Each row was made from one walk, in order. Every step used is in the known rows, and no mark comes twice. Write each row's walk.
Known rows:
P-W-S: |  41.9 |  -8.1 | -11.0 |  10.3 | -16.5 | -16.8 |  20.6 |  17.8 |  -8.6 |  28.4 | -33.6 |  35.5 |  38.8 | -16.5 |   8.3 |  10.0 | -10.7 |  19.1 | -20.9 |  -1.9 | -13.2 |  28.2 |   0.6 |  17.6 |
W-P-F-V-R: | -13.6 | -37.6 |  -0.3 |   0.5 |  -7.1 |  20.4 |  -5.3 | -14.0 |   1.2 | -44.9 | -22.1 |   0.6 | -17.9 |   1.2 |   7.1 |  16.2 |  -5.4 |   3.4 |  28.0 | -23.5 | -18.2 | -26.2 |  -0.8 |  -5.0 |
Z-R-V-F: |  26.2 | -40.5 |  -6.4 |  31.8 |  11.8 |  26.8 |   9.5 |  -9.7 | -41.9 |  -1.9 |  -0.4 | -32.2 |  24.3 |  13.9 |  16.7 |  39.9 |   4.3 | -20.4 | -66.8 |   9.5 |  22.7 |  -2.0 | -27.4 | -41.7 |
S-W: |  29.1 | -36.6 | -15.3 |   9.9 | -33.5 |  17.7 |  15.3 |   4.2 |  -2.8 | -14.8 | -15.7 |  -8.7 |  39.5 |  -6.2 |  10.7 | -18.2 |  12.2 |   4.5 | -25.8 | -15.6 | -32.8 | -10.2 | -30.5 |  -6.7 |
F-V-W-P-J: |   9.0 |  16.2 |  -5.8 |  -6.7 | -16.5 |   8.1 |   8.8 |  -5.8 | -16.4 |  -5.1 | -10.1 |  36.1 |  -1.6 |  -7.8 |  10.2 | -17.3 |  -8.8 |  10.4 |  20.4 |  -5.7 |   6.8 |  -4.5 |  -1.4 | -28.2 |
Z-R: |  42.5 | -33.5 | -36.8 |   3.2 |  -1.4 |   7.4 |  -3.0 |  -1.3 | -24.3 |   6.8 | -30.3 | -24.7 |  43.5 |  14.0 |   6.3 |  24.8 |   2.9 |  12.7 | -46.3 |  -6.4 |  -0.7 |   0.9 | -13.5 | -34.4 |
S-W-P-J-V: |   9.6 |  -2.7 |   3.9 |   0.1 |  -3.2 |  13.9 |  35.8 |   1.0 |  -7.5 |  -8.4 | -39.6 |   2.4 |  28.4 | -34.3 |  24.5 | -63.1 | -17.8 |  41.1 |   0.3 |  23.0 | -26.0 | -17.6 | -49.1 |  -6.2 |
Z-R-V: |  47.7 | -27.9 | -37.1 |   9.9 |   9.4 |   6.8 |   2.4 |  -5.4 | -39.7 |   6.0 |  -7.9 | -34.2 |  38.2 |  22.8 |   8.3 |  38.5 |   3.7 | -12.3 | -61.7 |  -5.1 |  10.2 |  -6.6 | -22.2 | -49.9 |
V-J-P-W-S: |  33.0 |  19.0 |   7.4 |  22.2 |  18.6 |  17.6 |  -4.6 |  28.1 | -11.4 |   5.2 | -47.2 |  28.1 |  31.1 |   0.3 |  -9.3 |  -3.7 | -12.0 |  23.8 |  -3.5 |  -4.1 |   4.5 |  44.5 |  -1.3 |  20.0 |
S-W-P: |  23.1 | -24.4 |  -7.8 |   1.5 | -13.2 |  16.6 |  35.8 |  -9.3 |  -8.0 | -19.6 | -22.7 |   4.2 |  33.8 |   0.1 |  21.4 | -32.5 |  18.6 |  27.0 | -12.3 |  -5.9 | -34.4 |  -5.0 | -30.7 |  -8.3 |
J-V-R-Z: |  13.9 | -31.6 | -18.8 |  22.6 |  -8.9 |  13.8 |  -0.2 |  13.1 | -30.1 | -16.0 |  -3.1 | -69.9 |  32.5 |   6.1 |  -1.3 |   3.7 | -21.6 |   7.1 | -30.8 | -13.1 |  -9.9 |  -5.8 |   1.9 | -12.8 |
F-P-W: |  38.2 |  12.4 |  -6.3 | -28.1 | -36.1 |  17.2 |  -4.0 |   8.6 |  10.7 |  15.5 | -29.2 |  -1.1 |  40.1 |  -5.9 |   2.5 |   3.2 |  19.7 |   0.7 |   2.1 | -17.4 |  -9.7 |  21.3 | -14.3 |  14.7 |
S-W-P-J: |  22.5 | -12.1 |   1.2 |  -1.3 | -14.4 |   4.4 |  40.4 |   5.7 |  -1.2 |  -6.9 | -37.1 |  11.2 |  29.8 | -20.5 |  27.8 | -44.8 |  13.0 |  36.2 |  11.2 |  18.6 | -25.3 |  -4.7 | -44.4 | -13.2 |
P-J-V: |  13.5 |  -5.0 |  -5.4 |   2.4 | -12.6 |   9.0 |   8.7 |  26.0 |  -3.8 |   5.4 | -41.6 |  -7.8 |  24.1 | -34.6 |   8.6 | -16.5 | -27.1 |  21.6 |  -6.9 |  21.5 |  -3.9 | -20.1 | -29.4 | -23.3 |
R-Z: |  46.7 | -23.1 | -17.4 |   6.2 | -19.6 |  -2.5 |   7.4 |  17.1 | -23.7 |  -3.2 | -12.8 | -34.9 |  40.0 |   5.8 |   0.0 |  16.7 |   0.5 |   4.5 | -30.9 |  -6.6 |  -5.0 |   6.9 |   3.3 | -23.5 |
F-V-J-P-W-S: |  25.7 |   6.2 |   7.5 |  17.4 |  11.4 |  17.6 | -22.6 |  11.4 | -17.5 |  -7.7 | -29.6 |  40.2 |  15.1 |   7.6 | -15.8 |  -0.2 | -23.9 |  -0.1 |   3.2 | -10.6 |  11.3 |  31.7 |   5.7 |  25.6 |
Z-R-V-J-P: |  38.2 |  -2.7 | -16.0 |  21.2 |  45.5 |  39.1 | -21.6 |   3.4 | -42.8 | -18.5 | -24.2 | -41.2 |  30.5 |  38.1 |  -8.5 |  22.8 |   1.6 |  -6.8 | -42.0 |  -6.6 |  27.5 |   8.9 | -23.7 | -49.4 |
J-P: |  25.9 | -12.7 |  -9.9 |   8.6 | -14.4 |  31.7 |  -4.3 |  24.9 |  -0.5 | -18.7 | -40.0 |  -5.5 |  29.4 |  -0.1 | -11.3 |   6.6 |  21.2 |  15.0 |  -6.4 | -19.8 |  -4.4 |   7.2 |  -5.1 | -20.1 |
V-J-P: |  20.6 |  -1.1 |   1.9 |  16.8 |  14.8 |  47.0 | -20.7 |  22.7 |  -7.5 | -29.4 | -37.8 | -13.9 |  19.9 |  13.2 | -11.5 |   0.2 |   6.1 |  12.8 |  -2.5 | -10.1 |   7.3 |  10.9 | -11.6 | -21.6 |
V-J-P-W: |  26.6 |  25.2 |  -4.5 |   4.3 |   9.5 |  33.9 | -20.4 |  22.9 | -10.9 | -11.5 | -42.2 |   5.6 |  33.5 |   2.4 |  -2.2 | -18.9 |  -0.9 |   9.4 |   4.4 | -15.0 |   2.8 |  28.1 | -14.1 |  12.6 |
P-J: |  26.8 | -12.4 | -10.2 |   2.3 | -22.3 |  -1.3 |  11.9 |  27.7 |   4.5 |   8.4 | -38.7 |   2.6 |  25.4 | -24.2 |  13.2 |   2.7 |   1.1 |  18.4 |   4.9 |  20.0 |  -6.5 |  -4.9 | -23.5 | -27.4 |

Which walk is each row?
|  28.6 |   0.7 |  36.8 |  17.2 | -13.6 |  19.3 |  23.3 |   2.2 |  -9.2 |  21.8 |  -6.2 |  17.1 |  23.0 | -10.3 |   7.0 |  31.9 |   8.5 | -21.1 | -27.9 |  10.2 |  15.4 |  35.5 | -13.0 |  14.9 | -> R-V-F-P-W-S
|  13.6 | -25.5 |  -9.6 |  10.3 |  -0.1 |  26.9 | -28.4 |  -3.7 | -16.5 | -29.8 |  -7.0 |  -0.8 |   2.3 |  19.1 |   1.2 |  12.0 | -16.8 | -16.7 |  -7.9 |  -0.5 |   3.2 | -14.1 | -11.1 | -21.5 | -> F-V-J
|  -7.4 | -16.9 |  22.8 |  24.2 | -11.1 |  27.5 |  16.5 |  20.8 |  -7.6 |  -3.9 | -33.7 |  -5.1 |  12.4 | -44.1 |  18.9 | -13.1 | -25.4 |  12.8 | -15.0 |  36.2 |   9.5 | -14.7 | -33.1 | -13.1 | -> P-J-V-F
| -13.0 | -14.8 |  34.7 |  21.3 |  -2.4 |  32.5 |  43.1 |  -2.4 | -10.9 | -18.6 | -32.2 |   4.9 |  17.7 | -41.7 |  31.3 | -60.2 | -15.7 |  30.6 |  -6.7 |  34.5 | -11.4 | -13.0 | -52.6 |   2.7 | -> S-W-P-J-V-F
|   2.4 |  -2.9 |  -6.0 |  -2.5 | -32.3 |  20.7 | -25.5 |  -3.7 |  -1.2 | -24.3 |  -9.9 |  24.7 | -11.5 | -16.2 | -13.5 |  14.4 | -21.6 | -22.7 |  -4.4 | -48.9 |  -2.1 | -25.2 |  14.3 | -12.1 | -> P-F-V-W
|  11.5 | -18.2 |   9.6 |  -7.2 | -11.7 |  15.4 |  25.9 |  -7.3 |   7.6 | -30.8 | -44.3 |  11.6 |  17.0 | -22.2 |  14.4 | -26.5 |   4.3 |  24.4 |   0.3 | -16.0 | -36.5 | -21.5 | -29.2 |   2.7 | -> S-W-P-F
|  38.9 |   5.5 |  -2.3 |  13.4 | -10.3 |   3.2 |  13.4 |  29.7 |  -5.2 |  14.0 | -46.0 |  37.9 |  41.5 | -15.1 | -10.9 |   2.8 |   2.3 |  26.1 |  -7.6 | -13.8 |  -4.1 |  42.4 |   4.9 |  22.0 | -> J-P-W-S
|  13.1 |  19.7 |   4.5 |  23.3 |  -6.1 |   2.5 |  19.5 |  28.3 | -12.3 |  29.6 | -30.3 |  24.7 |  17.1 | -38.7 |  -5.3 | -11.7 | -42.3 |  30.0 | -25.4 |   4.4 |   6.7 |   7.4 |   2.5 | -17.6 | -> P-J-V-W-S
|  42.1 |  -7.5 |  20.0 |  13.8 |   6.9 |  14.6 |  15.2 | -10.5 | -31.1 |  35.2 | -11.2 |  -0.3 |  38.0 |   5.3 |   6.0 |  41.7 |   3.6 | -16.1 | -56.3 |  10.8 |  28.1 |  42.6 | -16.4 |   4.3 | -> Z-R-V-F-P-W-S
|  27.2 |  -6.7 |  -9.3 |  21.3 |  17.1 |  26.8 |  -6.6 |   7.1 | -25.0 | -15.6 |  -2.6 | -23.4 |  15.0 |  19.7 |   8.7 |  23.5 |  -6.2 | -19.3 | -32.2 |   7.6 |   7.5 | -12.1 | -27.6 | -43.4 | -> R-V-J
|   8.1 | -34.3 |   5.2 |   9.7 | -17.9 |  23.0 | -31.9 |  14.8 | -10.8 | -53.1 | -18.2 | -36.2 |   3.7 |   3.7 | -29.3 |  24.0 |  -5.6 | -17.1 |  15.7 | -45.3 |   0.1 |  -6.5 |  18.9 |   0.1 | -> J-P-F-V-R-Z
|  -0.9 |  -9.7 |  14.8 |  -6.7 |  21.1 |  24.7 | -16.0 | -15.7 |  -5.4 | -45.7 | -33.7 |  19.7 | -19.7 |   4.5 |   4.4 |   4.9 | -25.9 |   3.4 |  19.5 |  -1.4 |  -0.7 | -24.4 | -13.6 | -11.1 | -> W-P-F-V-J
|  26.4 |  20.3 | -14.7 |  -0.3 |  24.6 |  14.1 |  10.8 | -22.6 | -38.0 |  -6.6 | -19.4 |  -5.0 |  11.4 |   8.1 |   5.4 |  20.6 |  -7.9 |   1.7 | -43.9 | -34.2 |  11.1 |  -8.9 |  -5.4 | -43.2 | -> Z-R-V-W-P-F
|  -3.9 | -21.3 | -11.5 |  17.5 | -11.7 |  15.6 |   5.2 |  26.4 |  -3.7 |  -4.2 | -28.2 | -32.5 |  17.8 | -22.2 |  11.2 |  -9.5 | -21.1 |  19.5 |   4.7 |  12.7 | -10.3 | -17.3 | -24.4 | -18.1 | -> P-J-V-R
|  16.3 |  -9.1 |   8.4 |  -0.3 | -11.6 |  32.8 | -10.6 |  27.9 |  13.8 | -31.8 | -62.8 |   3.1 |  12.9 | -21.4 | -17.4 |  12.2 |   6.1 |  15.1 |   7.2 | -29.0 |  -7.2 |  -9.5 |  -4.8 |  -9.3 | -> J-P-F
|   8.5 | -24.8 |  29.5 |   5.0 | -25.2 |  47.1 |   4.3 |   5.4 |  10.8 | -11.9 | -17.0 | -14.3 |  17.0 |  -4.6 |   3.0 |  24.3 |  26.9 |  -5.5 | -10.3 |   1.3 |   8.0 |  10.5 | -15.5 | -10.3 | -> V-F-P
|  23.1 |   7.8 |  23.1 |   2.3 | -24.7 |  35.3 |   7.3 |  -1.6 |  -9.5 |   4.7 |   2.4 |  -4.0 |  22.7 |  -6.8 |  13.6 |  18.6 |  19.2 | -33.3 | -20.1 |  -1.6 |  11.3 |  18.0 | -26.6 |   5.8 | -> R-V-F-P-W
|  -5.9 | -17.4 |  32.6 |   6.5 | -15.4 |  59.3 |  -0.6 |   0.6 |   5.6 | -13.4 | -22.4 | -25.7 |  16.4 | -16.0 |  -0.7 |   4.1 |  -4.3 |  -0.5 | -23.2 |   4.2 |  10.4 |  -5.7 | -21.0 |  -5.6 | -> J-V-F-P
|   4.0 | -45.1 |   5.0 |   4.2 | -17.5 |   8.0 |   4.3 | -21.7 | -17.8 | -55.1 |  -0.8 | -26.7 |   4.2 |   3.1 |   3.4 | -14.8 |  -5.2 |  -5.7 |   9.8 | -32.1 | -30.4 | -18.6 |  -6.1 |  11.6 | -> S-W-P-F-V-R-Z
|   7.8 | -11.7 |  40.6 |   0.8 | -25.4 |  35.2 |   9.8 |  21.7 |  17.9 |   1.6 | -32.8 |  -3.2 |  13.4 | -25.2 |  11.7 |  11.9 |  21.2 |   4.4 |  14.1 |  27.6 |  13.0 |  10.7 | -29.5 | -16.2 | -> V-F-P-J
|  25.6 |   4.9 |  -0.7 |  23.9 |  23.0 |  46.5 | -16.9 |  18.3 | -21.1 | -29.8 | -17.5 | -21.8 |  15.9 |  20.1 | -10.3 |  12.7 |   5.3 | -12.3 | -17.1 |  -6.5 |  16.3 |   1.7 | -21.1 | -39.5 | -> R-V-J-P
|  14.9 |  -7.9 | -24.9 |   6.2 | -33.6 |  22.6 | -16.8 |  -6.7 | -17.5 | -10.8 |  10.3 |  16.0 |   6.6 |   6.6 |  -9.0 |   8.8 |  -7.7 | -20.3 | -19.1 | -40.4 |  -0.5 |  -9.5 |  14.3 | -21.6 | -> F-V-W
|  15.6 |  28.6 |  -5.3 |  -0.8 |  -7.2 |   8.7 |  27.5 |  10.2 |  -8.5 |   6.9 | -29.0 |  24.4 |  14.4 | -15.7 |  16.1 | -18.2 |   2.1 |  32.5 |  11.9 |   0.0 |   1.7 |  10.7 |  -5.7 | -32.7 | -> V-W-P-J
|  12.7 |  -4.7 |  39.8 |   8.0 | -15.9 |  34.6 |  15.0 |  13.7 |   2.1 |  -0.7 |  -9.8 | -14.3 |   8.4 | -18.3 |  12.7 |  26.8 |  20.0 | -21.9 |  -2.0 |  30.9 |  23.8 |   2.7 | -36.1 | -34.0 | -> R-V-F-P-J
|  14.9 | -18.2 |  -8.9 |  19.2 |  -8.9 |   1.5 |   6.9 |  29.0 | -23.8 |  -2.3 | -14.6 | -59.5 |  28.6 | -16.0 |   4.0 |  -8.1 | -27.9 |  13.5 |  -7.7 |  12.5 |  -1.7 |  -5.5 | -11.7 | -18.5 | -> P-J-V-R-Z
|  19.8 |  11.7 |  -7.1 |   2.1 |  -0.1 |  35.6 | -40.3 |   5.0 | -16.9 | -23.9 | -23.1 |  18.3 |  15.8 |  10.4 | -10.3 | -15.7 | -10.2 | -12.5 |  12.5 | -22.8 |   7.2 |  13.0 |  -8.0 |  16.2 | -> F-V-J-P-W
|  21.4 |  33.7 |  -7.2 |   7.0 |  -0.7 |   8.5 |  30.7 |   3.7 | -25.1 |   6.4 |  -6.0 |  13.7 |   9.3 |  -8.2 |  17.4 |  -6.1 |   1.7 |   7.0 |  -6.6 |   2.7 |  11.7 |   1.6 | -15.7 | -50.2 | -> R-V-W-P-J
|  40.3 |  24.7 |   6.6 |  28.6 |  26.2 |  17.8 |  -0.3 |  24.5 | -26.9 |   3.7 | -25.8 |  19.6 |  25.1 |   8.0 |  -7.6 |   9.0 | -12.1 |  -1.1 | -18.4 |  -2.0 |  14.9 |  35.8 | -10.8 |   3.6 | -> R-V-J-P-W-S
|  52.4 |  17.3 |  -9.5 |  25.4 |  48.6 |  12.7 |  -8.0 |   9.3 | -49.2 |  16.3 | -32.3 |   1.2 |  40.7 |  24.0 |  -6.5 |  20.1 | -15.2 |   2.4 | -45.0 |  -3.2 |  27.7 |  44.6 | -12.7 |  -7.8 | -> Z-R-V-J-P-W-S
|   8.8 |   6.5 |  20.0 |   7.6 |  17.8 |  45.5 | -26.7 |  28.0 |   8.2 | -41.0 | -62.0 |  -5.4 |   3.5 |  -8.3 | -16.8 |   5.3 |  -7.3 |  11.4 |  12.1 | -17.8 |   4.8 |  -5.6 | -11.7 | -12.4 | -> V-J-P-F
|   1.8 | -55.8 | -25.6 |  15.4 | -25.9 |  20.2 | -18.8 |  -0.8 |  -9.6 | -29.2 |   6.2 | -16.7 |   4.9 |  17.5 |   2.5 |  24.2 |   3.9 | -17.3 |   1.9 | -21.1 | -13.6 | -15.2 |  -1.4 | -16.3 | -> F-V-R
|  22.9 |  -1.5 |  -2.4 |  -5.4 |  -3.4 |  -2.1 |  30.8 |  15.3 |  -1.8 |   1.9 | -44.7 |  14.1 |  20.6 | -16.1 |  23.9 |  -9.0 |   6.4 |  39.8 |  18.4 |  26.2 |  -6.5 |   2.1 | -24.1 | -30.4 | -> W-P-J
|   5.8 |  21.6 |   2.6 |  -5.3 |  -6.5 |  19.3 |  12.9 |  -1.6 |  -1.9 | -18.2 | -37.6 |  23.5 |  -0.2 | -16.6 |   2.6 |  -3.1 |  -2.4 |  22.1 |  -0.7 | -35.3 |  -7.7 |  -7.6 |   6.7 | -17.4 | -> V-W-P-F
